Known rows, with every step that occurs
napu, zubudud, makat: -.04, -.18, .03, -.13, -.11, .08, .02, .02, -.04, .07, .02, -.02, -.13, -.06, .03, .03, .09, .06, -.12, -.13, .05, -.02, .03, .09, .03, -.03
nored, nisizir: .08, .00, -.01, -.09, .04, -.01, .03, .06, -.01, .05, .09, -.12, -.28, .06, -.06, -.06, -.02, .02, -.13, -.11, .12, .10, .22, -.06, .11, -.08
dogir, zubudud, napu: .00, -.11, .04, -.11, -.01, -.10, .00, .06, -.06, .07, .18, .02, .20, -.05, .00, -.16, .05, .02, -.21, -.07, .07, .06, -.03, .08, .05, -.06
zubudud, dogir, napu, bevur, nored: .04, .02, -.04, -.15, -.07, -.15, -.17, .12, .00, .11, .05, .07, .01, -.07, -.02, .10, .10, .12, -.10, -.14, -.01, .01, .07, .10, .03, .15
bevur, nored: .00, .05, -.06, -.10, .02, -.15, .03, .07, .00, .00, .06, -.10, .30, -.02, -.05, -.03, -.05, .03, -.10, -.06, .05, .07, .13, .06, .05, .15
nored, bevur, napu: .03, -.12, -.06, -.06, .03, -.02, -.02, .02, -.03, -.08, .20, -.14, .39, -.11, -.02, -.07, -.09, .12, -.12, -.02, .07, .05, .12, .07, .11, .01
dogir, napu, bevur, nored: .07, .05, -.08, -.08, -.10, -.10, -.07, .11, -.03, .05, .05, -.02, .06, -.07, .00, -.02, .10, .12, -.10, -.18, .05, .05, .10, .08, .01, .14
nisizir, napu, bevur: .07, -.11, -.05, -.06, -.16, .01, -.03, .06, -.05, .07, .05, -.03, -.62, -.10, -.01, .02, -.03, .04, -.15, -.15, .01, .12, -.26, -.02, .03, .04
napu, zubudud: .01, -.16, .00, -.06, -.10, .11, .02, .04, -.01, .01, .07, -.03, -.21, -.07, .00, -.13, .03, .01, -.10, -.09, .10, .01, .05, .06, .02, .01
makat, zubudud, dogir: .01, -.14, .05, -.10, .11, -.12, -.11, .05, .02, .20, .11, .00, -.20, -.09, -.03, .03, -.13, .00, -.13, .00, .01, .01, -.04, .05, .04, .10
napu, dogir, zubudud: -.03, -.09, -.02, -.05, .00, -.06, -.05, .02, .00, .03, .07, .09, -.21, -.05, -.06, -.11, .10, .00, -.12, -.18, .14, .07, -.04, .06, .05, .08
bevur, napu, dogir: .00, -.17, -.08, -.11, -.02, -.07, .01, .02, -.03, -.07, .12, .01, -.07, -.12, -.03, .05, -.03, .07, -.08, -.12, .07, .05, .07, .05, .01, .21
zubudud, makat: -.02, -.09, -.03, -.15, -.04, -.06, .04, .02, -.01, .11, .06, -.10, .03, -.08, -.01, .12, .03, .03, -.15, -.10, .02, .08, -.02, .05, .04, -.04
bevur, nored, nisizir, napu: .01, .08, .03, -.10, .11, -.10, -.02, .08, -.06, .02, .04, -.06, -.13, .15, -.06, -.05, -.12, .05, -.12, -.18, .06, .08, .21, -.09, .15, .14
napu, bevur, nored: .07, .03, -.07, -.11, -.05, -.13, .01, .09, -.03, -.01, .00, -.08, -.17, -.09, .00, .00, .01, .11, -.09, -.07, .07, .05, .05, .07, .03, .17
nored, bevur, napu, dogir, zubudud: -.02, -.13, -.03, -.03, .10, -.05, -.09, -.01, -.04, -.11, .16, .05, .24, -.08, -.02, -.16, .04, .14, -.11, -.13, .16, .03, .09, .11, .12, .09
nored, nisizir, napu: .05, -.05, .02, -.07, .01, .01, -.01, .06, -.04, .07, .09, -.06, -.45, .12, -.07, -.04, -.09, .00, -.15, -.19, .07, .13, .07, -.13, .12, -.04
nisizir, napu: .00, -.11, -.03, -.05, -.10, -.01, -.01, .04, -.02, .08, .11, -.04, -.18, -.03, -.04, -.03, -.09, -.04, -.16, -.14, .01, .12, -.17, -.04, .04, .03
napu, dogir: .01, -.12, -.07, -.11, -.02, -.03, .00, .03, -.01, .01, .06, .03, -.38, -.07, -.07, .06, .03, .01, -.10, -.14, .07, .08, -.03, .04, .02, .12
bevur, nored, nisizir, napu, zubudud, busonab: -.05, -.01, .11, -.11, .07, -.01, .07, .10, -.09, -.01, -.05, .06, -.28, .20, .08, -.09, -.05, .08, -.11, -.16, .06, -.05, .28, -.04, .15, .09
dogir, napu, bevur, nored, nisizir: .11, .11, -.03, -.09, .00, -.09, -.07, .13, -.05, .04, .03, -.04, -.18, .07, -.02, -.04, .10, .17, -.10, -.22, .11, .05, .35, -.01, .10, .06
nored, nisizir, napu, dogir: .01, -.08, .01, -.10, .06, .01, -.05, .04, -.07, .03, .04, .06, -.78, .13, -.09, .05, -.03, .03, -.12, -.26, .07, .10, .05, -.13, .11, .09
makat, zubudud: .03, -.13, .01, -.03, .08, -.06, -.01, .05, -.01, .14, .12, -.09, -.15, -.12, -.02, -.10, -.14, .01, -.14, -.04, .06, .04, -.01, .03, .02, .08

Rows
.00, -.14, .04, -.06, .06, -.09, -.19, .08, .02, .26, .16, .05, .01, -.08, -.03, .01, -.04, .02, -.14, -.11, -.01, .00, .02, .06, .03, .05
makat, zubudud, dogir, napu
.11, .09, -.01, -.12, .04, -.11, .01, .11, -.05, -.02, -.02, -.10, -.40, .06, -.01, -.03, .01, .15, -.09, -.11, .13, .06, .29, -.02, .12, .10
napu, bevur, nored, nisizir
.04, .01, .04, -.14, .00, -.21, -.01, .10, -.10, .00, .08, .04, .10, -.06, .04, -.12, .08, .15, -.17, -.07, .08, .01, .01, .12, .06, .13
dogir, zubudud, napu, bevur, nored
-.05, -.26, .02, -.13, -.06, .03, .04, .00, -.06, -.01, .08, -.04, .18, -.12, .06, .02, .04, .13, -.10, -.10, .05, -.05, .15, .10, .03, .04
bevur, napu, zubudud, makat
.00, -.17, .04, -.13, -.09, .06, -.09, .05, .02, .06, .06, .07, -.27, -.04, -.01, -.02, .04, .00, -.09, -.05, .04, -.03, .02, .09, .04, .05
napu, zubudud, dogir
-.05, -.22, .07, -.11, -.13, .09, -.12, .04, -.02, .10, .06, .12, -.42, -.01, -.01, .01, -.02, -.02, -.12, -.12, -.01, -.02, -.14, .02, .06, .07
nisizir, napu, zubudud, dogir
-.04, -.19, .01, -.10, -.14, .11, -.06, .04, -.05, .13, .07, .04, .07, -.06, .02, .02, .17, .08, -.13, -.24, .04, -.03, .09, .09, .02, -.07
dogir, napu, zubudud, makat
.10, -.04, .01, -.07, -.06, .04, -.04, .07, -.07, .07, .03, -.04, -.86, .06, -.03, .00, -.02, .09, -.14, -.19, .07, .11, .00, -.12, .10, -.04
nored, nisizir, napu, bevur
.11, .05, .03, -.21, .09, -.15, .03, .14, -.12, -.01, .05, -.04, -.32, .07, .01, .02, .01, .21, -.14, -.08, .07, .01, .26, .00, .11, .11
zubudud, napu, bevur, nored, nisizir
.00, -.15, -.02, -.20, .02, -.08, .01, .06, -.08, .01, .13, .09, -.31, -.06, -.02, .12, .04, .06, -.15, -.10, .02, .04, -.06, .06, .02, .12
zubudud, napu, dogir
.03, .01, -.04, -.09, -.08, -.10, -.03, .09, -.07, .01, .00, -.02, -.32, -.05, -.01, .01, -.06, .09, -.12, -.14, .02, .07, -.11, .00, .04, .21
nisizir, napu, bevur, nored
-.09, -.16, .00, -.10, .12, -.08, -.10, -.03, -.07, -.05, .12, .06, .30, -.07, .01, .01, .09, .19, -.13, -.17, .11, .00, .08, .12, .14, .05
nored, bevur, napu, dogir, zubudud, makat
-.02, -.19, .04, -.04, -.15, .13, -.03, .03, -.05, .04, .07, .03, -.37, -.02, -.01, -.13, -.03, -.01, -.12, -.17, .05, .03, -.11, .00, .03, .05
nisizir, napu, zubudud
-.03, -.03, .12, -.15, .07, -.02, -.13, .09, -.07, .04, -.01, .10, -.38, .17, -.04, -.02, -.04, .07, -.08, -.16, .04, -.06, .26, -.04, .16, .18
bevur, nored, nisizir, napu, zubudud, dogir
.03, -.18, .05, -.12, .12, -.10, .00, .07, -.08, .14, .19, -.03, -.07, -.11, .02, -.05, -.13, .06, -.20, -.01, .02, .01, -.03, .06, .03, .07
makat, zubudud, napu
-.11, .02, .08, -.14, .18, -.17, -.09, .03, -.11, .05, -.04, .13, -.25, .20, -.05, .04, .06, .13, -.14, -.33, .09, .02, .20, -.05, .18, .16
bevur, nored, nisizir, napu, dogir, zubudud, makat
-.06, -.08, .02, -.08, -.02, -.09, -.01, .01, -.01, .13, .07, -.04, .21, -.04, -.01, -.05, .10, .02, -.18, -.15, .08, .07, -.04, .07, .08, -.10
dogir, zubudud, makat
.07, -.02, -.02, -.20, .00, -.17, .03, .12, -.10, -.02, .07, -.02, -.08, -.09, .04, .05, .01, .16, -.15, -.03, .01, .02, .03, .10, .03, .18
zubudud, napu, bevur, nored
.06, -.07, .06, -.14, .14, -.21, -.02, .12, -.13, .08, .08, -.01, -.20, -.12, .06, -.01, -.10, .20, -.16, -.01, .02, -.03, .04, .10, .03, .25
makat, zubudud, napu, bevur, nored
-.02, -.06, .06, -.04, .08, -.02, -.09, .03, -.06, .05, .05, .13, -.62, .14, -.08, -.12, .04, .02, -.14, -.30, .15, .09, .06, -.10, .15, .04
nored, nisizir, napu, dogir, zubudud
-.05, .07, .07, -.07, .16, -.14, -.09, .05, -.08, -.01, .00, .12, -.32, .18, -.08, -.12, .01, .08, -.11, -.30, .14, .05, .21, -.07, .17, .21
bevur, nored, nisizir, napu, dogir, zubudud
.10, -.13, -.02, -.17, -.12, -.05, .03, .10, -.08, .05, .11, -.01, -.38, -.12, .04, .04, .05, .11, -.18, -.04, .02, .05, -.12, .07, .01, .01
zubudud, napu, bevur
.00, -.21, .05, -.12, .02, .07, -.13, .03, -.03, -.06, .15, .02, .16, -.08, .02, -.05, -.01, .14, -.08, .00, .06, -.07, .15, .13, .11, .05
nored, bevur, napu, zubudud, dogir
-.02, -.24, .03, -.13, -.07, .01, -.08, .04, -.01, .00, .12, .05, .04, -.10, .02, -.02, .00, .06, -.07, -.03, .04, -.06, .12, .11, .02, .11
bevur, napu, zubudud, dogir
-.10, -.18, -.01, -.11, .06, -.14, -.02, -.01, -.05, .01, .08, .07, .17, -.10, .00, .04, .10, .12, -.12, -.19, .09, .01, .06, .10, .06, .11
bevur, napu, dogir, zubudud, makat
-.07, -.12, .00, -.03, -.04, -.04, -.08, .01, -.04, .05, .07, .14, -.37, .00, -.07, -.10, .03, -.02, -.15, -.26, .09, .09, -.19, -.01, .06, .11
nisizir, napu, dogir, zubudud
-.02, -.16, .02, -.05, -.16, .09, .03, .09, -.01, .09, .06, .08, .03, -.03, .11, -.09, .13, .02, -.12, -.15, .04, -.03, .09, .10, .02, -.09
dogir, napu, zubudud, busonab
